Each row was made from one small tree. The marks that hang from a mark follow it in brackets, in the order of their numbers. Every link used is in the known rows. Write each row's tree.
In the rows, 128 means zero.
Known rows:
Q92[Q54[Q163 Q377 Q598 Q689]]: [157 146 163 156 133 104 112 135 129 125 119  89 128 153 121 148 141  71
  44 135 159 159 131 121  90  70 113 193 116 154 100  82 169 133 104 118
 137 126 122 140 119 134 101 121 121 114  69  40 116 131 120 175 151  96
 151 143 149 104 136 130  85]
Q802[Q293 Q614[Q332]]: [185 140 132 107 130 135 111 157 115 154 133  91 117 187 102 129 128  79
 103 121 145 164 130 145 130 113 113 170 117 117 114 125 146 170 126 138
 108 123 100 115 107 113  98 101 115  98 104 126 107 142  99 147 150  97
 160 120 101 124 136 150 106]
Q802[Q293[Q252[Q377]] Q614[Q332]]: [168 136 128 144 127 141 117 154 107 150 157  89 123 185 119 122 128  67
  92 125 112 167 129 156 132 132 126 157 118  86 161 122 144 185 126 151
 106 116  91 118 105 105 102  86 107  91  94 103 125 140  95 126 142  98
 169 130  44 122 134 151  99]
Q293[Q252]: [172 133 118 146 137 123 133 155 123 141 129  86 122 166 111 121 130  98
  60 128 141 167 137 130  96 115 129 175 124  86 143 143 156 151 145 148
 103 104 136 104 115 116 104 115 118 111 100 167 148 143 101 143 133  85
 165 124 108 127 133 153  87]
Q252[Q682]: [179 145 133 127 146 124 124 151 136 147 123  92 119 150 101 123 131 104
  99 128 178 163 134 135  98 151 112 184 147 109 147 123 156 163 127 151
  95 107 140 100 104 122 106  97 119 118 115 171 134 139 118 151 134  76
 154 123  96 129 134 148  98]
Q614[Q332 Q802]: [195 140 131 121 138 117 117 145 128 142 114  88 113 186  98 123 117  86
  75 121 143 165 121 118  79 165 125 175 142  92  96 128 156 156 121 134
 112 126  99 123 113 117  94 117 126 109 119 170 121 153 109 150 143  85
 168 116 105 131 140 157  88]
Q377[Q54[Q598 Q689]]: [168 122 146 121 152 117 128 141 133 129 133  91 104 152 109 135 130  80
  97 125 196 177 139 116 107 105 146 183  83 126 117 114 154 158 125 138
 114 111 149 112 102 126 107 122 123 122  95  92 132 151 106 153 153  83
 164 123  89 127 136 131  91]
Q377[Q54[Q87 Q163 Q598 Q689]]: [159 127 156 179 146 101 130 130 126 143 121 103 112 166 122 144 135  67
  98 127 233 171 133 110  99  64 137 189  88 147 117  93 153 165  97 122
 124 125 134 122 120 138 104 107 123 135  86  35 137 142 116 174 157  87
 167 135  66 113 137 120  91]
Q905[Q163 Q348[Q598]]: [167 137 128 108 147 108 138 133 138 136 107  87 115 187 101 134 134 101
  47 141 169 156 124 131 107 124 103 191 136 109 108 140 138 152 120 129
 112 116 131 117 114 119 118 104 107 121 121 169 153 120  81 114 136  94
 149 122 154 122 143 138  99]
Q905[Q163 Q348]: [180 145 124 122 134  99 135 135 142 134 102  92 126 181 107 134 137 101
  44 142 170 158 131 131 112 135 104 190 116 113 112 139 149 156 115 130
 100 118 122 121 116 124 110 106 117 119 130 135 143 130  90 115 139 102
 156 122 134 124 138 149  96]
Q905[Q163[Q54[Q689]] Q348]: [166 145 144 106 135 103 121 131 137 133 111  97 108 206 111 140 137  71
  79 144 163 169 134 133 110  99  91 182  99 128  61 134 140 174 113 129
 111 121 105 129 111 124 115  94 116 121 118 104 129 132 107  96 148 113
 158 118 169 121 139 141 103]
Q348[Q598[Q54[Q87 Q163]]]: [158 139 142 151 140 107 124 139 116 152 118  92 125 160 101 134 130  83
  55 133 221 145 128 123  96  79 110 203 144 138  91 112 146 145 108 129
 118 132 132 119 135 131 116  85 113 131  86 152 139 115 111 186 144  69
 158 131 156 104 138 139 106]
Q54[Q87[Q293] Q163 Q598 Q689]: [174 137 159 209 128 103 126 131 128 133 110 108 127 160 117 145 132  62
  78 133 220 163 124 103  91  56 130 194 113 153  95  98 139 149  91 114
 116 135 127 129 123 136 104  99 117 125 105  57 128 144 127 185 155  80
 160 151 139 115 137 122  94]
Q802[Q293[Q252] Q614[Q332]]: [177 133 124 134 128 143 119 160 111 156 143  88 123 188 111 123 126  76
 105 120 121 169 130 152 131 108 120 158 122  92 130 133 143 163 134 143
 111 117 101 114 109 109  98 100 112  93  90 119 125 145 101 133 141 100
 164 121  77 116 133 149  98]
Q905[Q348[Q598[Q54[Q689]]]]: [157 133 147  85 140 108 120 139 139 139 121  86 109 157  98 135 130  76
  71 141 190 153 132 124 126 109 109 200 137 137  48 137 145 131 118 136
 109 128 139 115 117 123 118  65 115 126 104 158 137 131 102 144 148  84
 150 103 173 114 140 144 106]
Q905[Q163[Q54[Q377 Q689]] Q348]: [156 150 158 109 131 101 112 129 148 132 111  96 114 208 111 145 136  71
  55 143 135 165 133 132 102  73  94 180 104 143  66 125 141 172 108 113
 119 116 102 138 118 131 110  86 114 124 115  71 124 134 115 109 151 119
 160 126 212 105 136 135  96]
Q689[Q54[Q87[Q293]]]: [175 134 142 174 140 118 128 153 144 142 117 110 102 175  98 127 121  91
  53 122 168 159 131 117 100  94 136 171 136 139 110 128 147 170 134 128
 105 129 155 111 118 109 106 115 122 113 131 124 133 134 132 180 145  65
 157 137 165 128 137 137  94]
Q163[Q54[Q598]]: [175 140 137 121 155 120 127 146 125 123 134  88 106 162 117 120 133  91
  95 135 166 168 139 133  88  96 139 196 101 102 104 112 150 175 114 146
 110 115 115 112 105 110 117 124 107 114 108 166 119 132  88 134 146  77
 158 132 139 129 136 142 100]
Q163[Q54[Q87[Q293] Q377 Q598]]: [171 144 159 187 140 113 113 144 139 123 120 105 107 173 114 128 122  80
  72 131 156 159 128 125  88  42 142 193 109 148  98  96 135 170 103 109
 117 127 116 127 120 118 111 109 101 122 130  84 117 134 101 170 153  74
 162 158 221 108 133 123  95]
Q87[Q54 Q293[Q802]]: [181 127 133 138 113 117 115 174 146 128 104  90 104 180 100 115 130  83
  79 129 148 161 125 131  99 118 150 183 125 118  86 129 151 150 131 142
 110 122 141 111 117 113  98 141 103 105 127 160 115 134 123 174 144  69
 169 155 147 140 138 143  87]
Q293[Q252 Q802[Q614[Q332]]]: [173 122 134 149 137 149 122 164 126 148 135  86 123 201 118 111 127  83
 109 124  94 173 129 136 124 120 132 146 130  81 145 139 145 137 132 130
 126 113 118 122 118 107 100 110 115  99  93 129 141 160  84 147 134  84
 173 132  57 122 137 150  81]
Q802[Q293[Q252[Q682]] Q614]: [157 135 129 139 142 151 133 159 117 161 149  89 126 169 122 121 132  93
 124 123 158 172 136 155 139 103 125 174 137 100 159 133 147 163 138 153
  98 123 119  95 106 115 101  81 108  97 102 131 131 133 116 130 139  90
 150 126  79 122 128 148  95]
Q163[Q54[Q87 Q377 Q598]]: [160 140 167 159 150 109 116 140 128 134 131  99 114 173 127 133 129  80
  81 132 149 159 137 127  87  61 129 191 108 138  96  99 150 174 101 122
 123 123 101 127 114 119 112 106 106 128 110 109 122 135  99 164 153  77
 164 142 191 103 133 127  98]
Q293[Q252[Q377 Q682]]: [157 141 131 160 144 134 130 152 126 143 146  89 129 155 116 116 130  94
  94 133 145 166 131 147 105 162 122 170 148  79 189 122 155 177 128 159
  91 104 127 102 105 115 109  86 112 112 103 163 152 134 121 135 124  77
 162 132  51 128 132 150  91]
Q92[Q54[Q87[Q293] Q163 Q377]]: [171 152 145 199 112 105 102 147 136 138 100 103 126 176 104 139 129  89
  35 127 160 143 125 122  79  38 105 186 136 180 108  93 156 146 106 102
 126 128 133 134 132 129  96 124 118 117 107  27 120 122 125 184 145  77
 154 164 210 100 135 132  85]
Q54[Q87 Q163 Q377 Q598 Q689]: [157 140 179 187 134 101 119 126 129 143 124 100 137 164 127 153 138  61
  56 135 188 160 129 112  88  46 121 192 118 163  91  90 151 140  84 113
 127 133 113 137 126 144 101  92 119 133  83  34 129 146 123 191 157  91
 166 143 145  97 136 121  92]
Q614[Q332 Q802[Q293[Q252[Q377]]]]: [166 139 124 148 125 131 121 149 115 140 143  89 126 186 116 118 119  70
  64 122 110 168 121 140 104 162 125 161 135  70 120 121 144 177 122 154
 107 126  69 118 106 109  94 106 113  98  98 139 127 147 124 137 136  93
 171 128  66 127 134 154  91]
Q252[Q377 Q682[Q902]]: [162 146 149 130 152 118 128 151 135 143 137  91 130 152 103 124 129 107
 126 140 180 156 134 151 116 175 123 188 132  80 173  96 141 178 118 168
  94 106 135 106 107 120 106  77 118 118 124 191 136 129 133 154 129  69
 160 134  96 132 131 145 114]
Q905[Q348]: [180 141 124 128 139 102 126 147 143 140 114  88 111 169 105 128 137 101
  74 135 152 156 136 133 114 121 117 189 130 116  92 131 153 156 116 138
  93 112 130 113 111 115 108 100 115 118 122 143 139 137  90 133 142  91
 155 113 122 129 137 153  92]
Q598[Q54]: [177 144 127  98 132 115 123 154 128 134 119  85 124 138  96 124 124  90
  36 132 188 153 142 129 107 138 122 198 124 128 107 132 160 147 131 147
  98 116 141 109 122 123 106  90 120 122 105 173 122 136 102 170 144  79
 164 122 150 117 133 160 106]
Q163[Q54[Q87[Q293[Q802]] Q598]]: [170 128 157 194 136 126 127 156 136 118 124 103 107 187 122 114 129  80
 111 130 156 162 130 116  93  66 144 179 121 115  88 109 130 165 107 119
 123 126 121 119 118 107 112 123 102 119 118 119 127 142  97 172 145  59
 165 165 174 125 137 126  95]
Q614[Q332 Q802[Q293[Q252]]]: [176 134 121 145 126 135 122 151 117 145 132  87 122 195 113 117 117  79
  77 119 121 173 123 134  96 138 122 165 133  79  97 132 145 150 133 147
 113 128  83 116 109 111  89 115 116 100  94 149 127 154 121 140 137  92
 164 120 103 128 133 157  86]
Q802[Q293[Q252[Q682[Q902]]] Q614]: [151 133 141 136 149 144 137 158 118 163 147  90 135 172 120 125 129 105
 154 134 165 167 136 160 151 102 136 175 119  81 165 123 130 158 138 162
 106 118 125  96 110 118  97  71 112  96 107 168 130 130 130 138 133  85
 148 130 112 119 123 147 108]
Q905[Q348[Q598]]: [168 132 128 118 153 109 130 147 140 142 120  83 105 176  97 126 135 103
  83 135 155 154 123 133 112 111 116 192 147 114  92 138 143 151 120 134
 105 117 139 109 109 112 118 104 109 119 121 181 152 128  81 130 140  80
 150 113 140 126 142 142  98]
Q348[Q598[Q54]]: [167 137 131  91 145 123 126 153 125 138 122  79 115 145  91 124 125  94
  49 132 192 152 131 126 105 120 124 204 140 114 100 133 151 145 135 146
 111 118 147 109 120 121 115  93 113 117 100 217 134 123  95 165 138  69
 156 121 166 119 137 149 109]
Q163[Q54[Q87 Q377 Q689]]: [153 142 178 143 131 110 102 143 132 148 127 104 110 187 114 142 133  61
  93 126 138 160 140 125  86  25 102 177 119 154  68 111 150 168 116 121
 121 120 111 125 117 130 108  94 122 127 105  85 121 144 130 162 156  92
 166 131 199 101 135 127 100]

Which tree is each row?
[159 149 156 116 125 102 104 141 132 136 114  87 134 152 100 146 130  71
  19 138 185 154 133 123  95  77 104 200 120 162  81 110 161 133 113 125
 115 124 129 134 138 147  97  69 122 125  77  62 116 133 139 188 156  94
 163 130 183  96 132 146  99] | Q598[Q54[Q163 Q377 Q689]]
[174 133 124 158 160 107 131 140 128 127 126  88 109 162 110 129 135  97
  79 130 216 170 128 122  95  97 155 195  87 115 142 101 154 164 104 132
 118 110 138 116 118 128 104 133 112 123  89  74 136 128 102 160 148  81
 163 140  62 127 135 134  89] | Q377[Q54[Q163 Q598]]
[155 142 143  94 144 107 115 144 147 132 119  80 114 159  97 131 129  99
  25 142 158 145 129 135 122  97 118 205 147 145  73 133 147 134 121 121
 109 120 135 121 126 123 113  65 102 126 107 145 139 121  89 155 144  80
 154 121 201 100 138 145 103] | Q905[Q348[Q598[Q54[Q377]]]]
[148 138 131 152 135 149 130 157 113 156 160  90 125 168 124 120 133  86
 116 127 142 166 133 160 137 126 130 169 137  90 180 117 148 189 129 163
  91 122 107  96 100 112 106  66 106  94 100 130 130 128 119 123 136  94
 156 136  56 123 128 150 101] | Q802[Q293[Q252[Q377 Q682]] Q614]
[163 137 125  95 147 110 126 144 138 137 119  82 108 157  97 124 129 100
  53 142 182 147 132 133 131 125 116 203 142 123  71 138 149 140 119 139
 104 123 143 112 120 115 118  73 107 124 112 188 142 124  85 141 140  75
 149 111 173 116 139 150 107] | Q905[Q348[Q598[Q54]]]
[172 150 148 180 111  98 107 145 135 137 103 102 133 161  99 136 124  84
  10 135 202 142 126 122  94  56 123 202 130 177  95 109 149 147 101 104
 110 132 131 132 148 141  99  74 112 131 106  46 119 125 129 200 152  72
 166 157 222  89 132 140  98] | Q598[Q54[Q87[Q293] Q163 Q377]]
[168 145 140 183 124 105 116 143 121 151 107  96 128 166 113 139 138  88
  59 125 177 148 138 123  85  79  93 185 135 142 115  98 166 151 109 125
 121 127 124 125 124 122 103 136 127 119  98  85 126 124 118 169 142  83
 155 142 115 112 137 140  91] | Q92[Q54[Q87 Q163]]
[149 141 160 110 138 110 104 140 129 137 121  83 122 158  97 144 132  71
  22 136 192 152 124 120  91  62 106 202 138 151  79 111 151 136 117 123
 126 126 134 130 135 146 107  74 116 125  69  99 129 125 133 185 153  85
 157 133 197  96 137 136 103] | Q348[Q598[Q54[Q163 Q377 Q689]]]
[167 153 138 130 130 100 109 147 129 136 116  84 131 150  98 136 129  88
   4 139 180 149 131 127  90  92 123 205 128 149 104 112 166 143 111 127
 109 121 125 128 139 139 100  83 114 126  83  98 121 123 120 184 149  87
 164 138 175  99 132 153  99] | Q598[Q54[Q163 Q377]]
[166 137 154 179 126 101 116 136 121 155 114 102 131 178 113 146 138  63
  82 127 201 159 133 118  86  59 100 184 129 146  87 112 152 149 105 129
 112 126 122 123 123 139 103 100 130 130  93  83 131 142 130 172 154  96
 164 129 117 114 137 134  94] | Q54[Q87 Q163 Q689]
[174 148 149 156 113 109 110 152 138 134 108 101 127 154  96 131 116  85
  20 130 184 144 133 120  97  75 127 196 131 172  99 118 150 140 119 110
 103 125 141 122 135 130 100  74 114 126 122  93 121 135 120 201 151  70
 165 152 235  95 132 141 101] | Q598[Q54[Q87[Q293] Q377]]
[151 134 162 151 135 111 118 134 117 152 121  95 126 161 105 145 132  63
  65 132 227 150 130 116  97  69  98 200 141 148  70 113 146 140 111 127
 122 134 132 124 132 138 113  74 120 132  80 118 134 128 127 190 152  76
 158 127 170 104 140 131 107] | Q348[Q598[Q54[Q87 Q163 Q689]]]
[143 129 151 171 150 134 138 160 139 143 145  88 139 174 123 112 133 106
 134 141 129 163 132 149 131 170 140 163 141  49 187 111 131 159 128 166
 110 100 132 107 114 111 105  85 115 110  99 179 154 138 132 161 117  61
 167 148  74 129 129 143 100] | Q293[Q252[Q377 Q682[Q902]] Q802]
[151 135 121 150 126 127 133 147 117 138 148  86 122 178 122 118 124  79
  57 123 130 163 129 134  89 138 141 175 131  78 114 121 148 176 128 160
  96 133  86 105 107 112  98 109 115  94  98 149 132 140 127 130 142  94
 167 135 106 135 132 159  88] | Q614[Q802[Q293[Q252[Q377]]]]
[169 152 146 113 138 113 113 143 133 130 113  89 116 197 107 133 131  92
  30 137 135 162 133 137  76  90 107 187 106 120 119 119 148 182 127 126
 118 108 107 128 119 129 108 117 113 118 112 127 123 123 109 132 145 103
 164 140 207 108 134 141  99] | Q905[Q163[Q54[Q377]]]
[145 133 177 116 131 113 112 142 131 150 125  93 126 150 102 142 123  66
  52 129 181 146 133 117 105  68 105 192 145 167  72 119 146 131 125 121
 123 126 136 122 129 135 111  68 121 133  93 126 137 139 122 194 154  82
 159 128 216  90 137 128 105] | Q348[Q598[Q54[Q87 Q377 Q689]]]
[166 143 147 198 135 105 128 135 117 135 113  98 132 149 128 138 140  82
  66 132 192 153 136 120  96  87 116 195 123 142 114  85 165 148  93 125
 128 135 115 128 119 121 104 137 119 120  93  80 127 127 104 175 143  76
 153 145 102 111 137 134  90] | Q92[Q54[Q87 Q163 Q598]]
[178 134 142 164 123 104 118 146 131 122 109  96 113 157 113 139 133  53
  68 139 218 170 122 121  94  88 149 205  99 157  70 105 151 154  99 137
 119 137 127 125 115 133  99 123 104 114 112  78 104 132 136 174 158  86
 162 152 121 123 138 130  90] | Q87[Q54[Q163 Q598 Q689] Q293]
[167 129 149 174 121 110 111 147 138 138 128 110  97 173  99 131 123  71
  89 119 189 163 130 122  99  89 129 173  98 153 132 106 143 191 121 126
 102 114 143 110 112 125 106 100 126 123 121  54 134 144 131 162 151  80
 175 147 115 121 138 126  93] | Q252[Q377[Q54[Q87[Q293] Q689]]]
[181 144 140 170 127  97 112 150 134 117 107  91 115 158 110 134 130  74
  34 141 184 161 116 130  86  81 157 210 105 155  97 100 152 151  90 122
 120 128 122 131 122 133  96 126  91 118 111  70 107 117 126 180 152  82
 163 163 161 109 136 128  84] | Q87[Q54[Q163 Q377 Q598] Q293]
[168 127 144 147 154 104 125 136 127 129 124  90 110 165 113 140 136  76
  92 129 219 176 129 114  99  73 142 188  82 126 116 101 155 161 106 132
 122 115 140 120 115 136 102 120 121 124  82  53 130 139 119 156 155  88
 161 131  56 123 136 128  88] | Q377[Q54[Q163 Q598 Q689]]
[163 139 152 144 129 117 114 151 136 135 115  94 117 159  91 130 116  89
  22 128 184 142 123 124  97  67 125 201 151 167  91 120 138 134 123 112
 113 125 151 119 133 128 110  79 107 126 118 134 134 124 109 192 148  62
 156 150 247  94 136 133 103] | Q348[Q598[Q54[Q87[Q293] Q377]]]
[155 124 133 166 131 129 131 160 132 131 142  83 128 181 123 111 134  87
  75 131 105 162 133 133 105 139 137 158 134  68 157 128 149 160 127 152
 106 106 130 113 116 110 106 120 115 106  82 149 155 145 104 156 129  76
 177 148  76 131 136 148  84] | Q293[Q252[Q377] Q802]
[167 144 164 195 113  99 102 140 139 142 109 108 127 181 104 147 130  62
  49 128 181 155 121 113  78  20 108 188 130 177  91 103 141 153 107 103
 116 129 131 135 134 146  96  89 122 126 105  24 122 142 144 194 157  90
 165 153 212  97 136 124  90] | Q54[Q87[Q293] Q163 Q377 Q689]
[166 148 136 160 125 100 120 140 119 148 110  96 136 155 107 134 131  81
  42 134 217 147 137 123  94  91 107 201 124 146  96 115 161 150 105 129
 106 129 126 123 137 134 106  87 118 131  92 117 126 127 117 187 148  79
 166 135 143 107 135 150 103] | Q598[Q54[Q87 Q163]]
[164 143 152 162 143 101 137 122 131 133 114 103 117 190 133 135 136  79
  78 146 182 162 137 129 112 100 112 193 101 116  87 114 135 179  84 118
 119 131  90 129 115 116 122  96 103 131 126 112 135 125  79 113 144  96
 156 133 151 113 138 129  99] | Q905[Q163[Q54[Q87 Q598]] Q348]
[162 147 155 133 125 102 115 149 134 145 119  95 131 145 105 133 121  84
  25 131 166 144 141 129 102  90 114 190 131 155  95 118 163 140 116 124
 107 124 130 121 132 134 103  70 118 134 102 112 124 136 109 191 149  80
 167 136 185  92 132 147 101] | Q598[Q54[Q87 Q377]]
[147 135 139 145 147 134 142 148 123 154 138  88 136 177 116 119 121 104
 133 131 167 169 128 144 117 137 137 180 137  57 133 119 133 152 134 167
 105 128 107  99 107 119  89  90 118 103 110 199 135 136 155 145 130  78
 152 129 134 127 124 152 101] | Q614[Q802[Q293[Q252[Q682[Q902]]]]]
[175 143 138 119 151 115 135 133 119 117 118  92 118 175 119 129 134  83
  56 143 182 171 136 130  89 117 125 192  95  97 121 117 143 180 117 138
 119 119 110 119 110 118 116 128 108 115 111 164 126 125  86 122 143  92
 161 137 150 124 137 139 101] | Q905[Q163[Q54[Q598]]]
